Each row comes from the steps of one walk. Every step used is in the known rows, and no mark comes twice. Write the walk behind each row, first mark first.
In the rows, zero is written as 128.
Known rows
x -> a -> m -> e -> g: [102  98  91 130 111 105 116 166 115  56  96  78  75 121 147 127  90  64
 125  98 118  88 124 157  85 117  76 113 116]
y -> c -> e -> g -> v: [120 123  90 152 108 126 109 149 146  90 102 108  88 126 133 154 118  95
 123  48  94  56 127 176  75 118 112  97 146]
g -> e -> m: [133 132  82 127 106  88 108 127 133  84 145  99  90 109 139 151 135  98
 138 105  90 125 130 168 103 130 118 121 148]
v -> x -> a -> m: [113 118 103 151 120 118 113 141 129  63  95  82  62 117 118 134 107  83
 131 114 118  85 118 165  88 113 110 101 130]
x -> v: [115  99  97 135 119 104 107 137 133  77 125  95  65 120 129 142 127 109
 134 125  95 104 132 166 100 119 114 112 145]
m -> v -> x -> a: [102 126 105 132 144 107  98 130 115  58 115  73  49 108 106 147 121  89
 138 122 115  69 112 168  89 135 122 106 126]
m -> e -> g -> v -> x -> a: [ 97 120 114 118 136 108  99 162 126  64  93  90  67 103 144 146  91  88
 112  90 102  65 118 166  78 136  93 115  97]
g -> v -> x -> a -> m -> e: [108 119 128 133 130 121  99 151 138  60  91  90  63 105 123 131  97  91
 126 112 111  70 111 168  84 117  92 107  96]
x -> a -> m -> v: [107 111 100 134 117 108 112 144 115  55 114  74  64 115 113 128 111  70
 145 124 127  79 119 159  99 110  87 107 129]
c -> y -> g -> v -> x: [142 142 113 130 152 133  83 118 168  58 106  91  46 109 115 143 109  64
 131  94 105  58 111 181  86 115 109  93 109]
c -> y -> g -> e -> m -> a: [154 144  69 143 134 114  92 109 156  62 145  70  78 117 123 146 121  43
 141  89 100  99 120 178  99 123 127  96 144]
e -> g -> v -> x: [124 135 121 118 128 121  97 153 138  76 104 106  69 102 130 150 110  91
 115  89 104  61 123 165  90 123 101 112 119]
a -> m: [134 102 110 125 101 119 106 144 134  70 123 100  74 123 123 125 122  83
 140 124 116 102 125 157 101  98  84 115 133]
c -> e -> g -> v -> x -> a: [102 136  98 153 123 125 114 154 135  81  90 102  78 112 136 165 100  84
 114  56  98  54 131 167  85 123 110 102 141]
g -> e: [133 126  84 130 102  96 115 132 144  81 134  95  75 108 138 138 132  89
 142 109 102 116 135 166 101 120 103 111 149]
v -> x -> a: [111 126 104 144 125 114 108 135 127  70 102  91  60 114 118 148 109 101
 129 106 105  88 127 169  87 125 121 105 135]
g -> v -> x -> a: [114 142 128 139 126 121 101 139 141  74  98 104  63 102 114 147 102 107
 126 104 104  70 123 170  94 115 107 102 118]
a -> x -> v: [106 109  88 143 132  97 107 141 133  66 131  79  77 118 136 156 118  95
 140 125  94  97 132 166  96 121 115 115 160]
g -> e -> m -> a -> x -> v: [123 132  66 158 126  89 107 130 133  76 159  62 106 112 132 159 128  79
 145 115  88 117 126 169 104 132 144 112 173]
c -> e -> g -> v: [118 127 103 132 109 123 105 155 138  89 113 117  86 115 142 162 112  86
 118  63  93  68 140 162  95 115  91 112 145]
v -> x -> a -> m -> e -> c: [101  97  87 153 140 113 110 158 132  54  96  69  59 120 140 133 101  65
 124 113 106  79 115 160  69 125 101 102 118]
y -> c -> e -> m: [124 117  81 157 108 113 103 130 131  94 126 110  93 141 127 164 134 115
 134  69  81  91 124 180  79 126 137 108 157]
y -> g: [137 129 109 127 115 118 102 121 147  72 119  97  57 121 130 146 116  84
 141  97 101 100 135 174 104 109 113 108 135]
e -> m: [131 120 108 116 111 103  91 133 121  83 144 117  86 123 127 160 130 117
 135 114  87 117 130 166 105 124 112 128 139]
a -> x: [120 125 100 127 118 102  99 140 133  69 138  93  82 118 131 157 117  91
 143 118 101 100 132 164  97 115 101 120 156]
m -> e: [116  96 111 103 116 101  90 145 125  70 131 104  66 121 142 142 118 106
 132 123  96 111 126 164  89 127  91 126 113]
m -> e -> g: [113  98 100  99 118 101  96 160 119  68 122  95  72 117 155 145 109  87
 120 100  99  95 127 160  86 133  85 128 113]

Write each row's walk
[116 112  99 143  99 115 118 146 127  67 106  91  73 121 124 130 102  81
 137 110 119  99 131 159 100 100  85 105 137]  x -> a -> m
[123 103 109 115 121 114  98 140 121  60 133  82  65 117 112 125 131  70
 148 137 125  83 113 156 100 109  86 115 126]  a -> m -> v
[106 130 103 128 146  96  91 128 102  64 130  82  68 111 110 163 125 101
 135 117 100  83 109 170  93 143 135 118 126]  e -> m -> v -> x -> a
[124 106  94 123 155 117  81 147 165  52 121  86  54 115 149 142 104  51
 127  95  93  68 121 169  73 123  78 101  99]  m -> e -> c -> y -> g -> v
[131 102  73 134 138 115  93 147 153  65 138  94  65 123 137 144 122  58
 131 105  99  83 130 159  79 116  81 100 142]  e -> c -> y
[111  86  91 119 129 100  93 159 136  67 135  95  67 123 155 143 118  83
 129 115  89 102 132 157  77 129  85 118 121]  m -> e -> c
[122  88 110 112 111 111  97 153 127  62 121  94  72 124 136 123 115  80
 137 131 110 106 118 159  90 111  77 121 110]  a -> m -> e
[136 147 132 132 135 130  92 122 161  69 102 100  51 105 118 147 111  89
 132  94  99  70 122 180  97 113 122 101 115]  y -> g -> v -> x
[121 109 111 122 138 118  96 136 123  56 123  75  56 115 107 128 131  71
 143 137 125  71 102 159  89 119 106 110 120]  a -> m -> v -> x
[129  88  80 132 145 120  95 150 154  44 117  69  55 127 148 123 108  28
 134 107 108  80 114 165  74 113  76 102 108]  a -> m -> e -> c -> y -> g
[116 119  90 152 126 112  98 137 134  69 148  69  92 123 119 151 115  82
 143 128 101  99 130 162 102 115 127 106 171]  m -> a -> x -> v
[138 128  68 156 124 104 119 130 167  68 124  74  60 113 151 143 123  50
 140  83  95 101 140 170  92 116 115  96 152]  y -> g -> e -> c
[135 130  91 148 164 130  89 133 176  55 111  85  46 112 130 147 111  46
 126  89  97  51 120 173  74 118 104  86 120]  e -> c -> y -> g -> v -> x
[129 131 100 138 115 115  92 136 134  71 154  83  97 123 116 154 113  78
 145 121 106 103 132 162 105 112 113 113 167]  m -> a -> x
[110 140  77 141 137  84 110 123 116  64 131  66  73 100 124 153 130  84
 139 108 100  92 112 170  92 146 141 111 136]  g -> e -> m -> v -> x -> a
[110 120  77 168 129 109  99 135 125  85 151  83 109 134 127 181 124  91
 137  97  77 100 130 168  99 126 146 114 183]  c -> e -> m -> a -> x -> v
[141 157  77 153 124 101 103 115 148  67 147  63  96 114 134 160 117  56
 148  89  94 112 129 178 106 124 145 107 165]  y -> g -> e -> m -> a -> x
[106  96 100 132 108 107 114 153 120  58 104  83  70 123 136 126  98  80
 135 116 114 101 125 160  91 112  79 113 116]  x -> a -> m -> e
[119  88 101 109 114 110 102 166 121  60 113  86  76 122 149 126 107  65
 127 112 113  91 120 155  85 117  72 123 111]  a -> m -> e -> g
[103 108 109 126 114 112 111 169 125  58  92  87  77 111 143 128  85  69
 123  95 117  73 123 159  89 111  68 111 104]  x -> a -> m -> e -> g -> v
[146 135  72 136 131 110 101 113 165  59 124  76  56 112 134 136 121  46
 141  88 107  91 124 178  93 117 107  95 135]  c -> y -> g -> e
[129 124  92 147 106 122  93 132 124  93 154 109 104 134 120 172 128  99
 135  90  82 109 134 165 104 121 131 118 169]  c -> e -> m -> a
[123 136  84 128 140  87  99 122 121  71 144  75  72 102 122 153 144  88
 140 118  96  96 110 171  93 148 139 117 134]  g -> e -> m -> v -> x
[114 120  83 156 139 112  96 124 121  81 122  87  77 132 111 166 142 106
 134  79  88  64 104 184  70 142 158 105 144]  y -> c -> e -> m -> v -> x
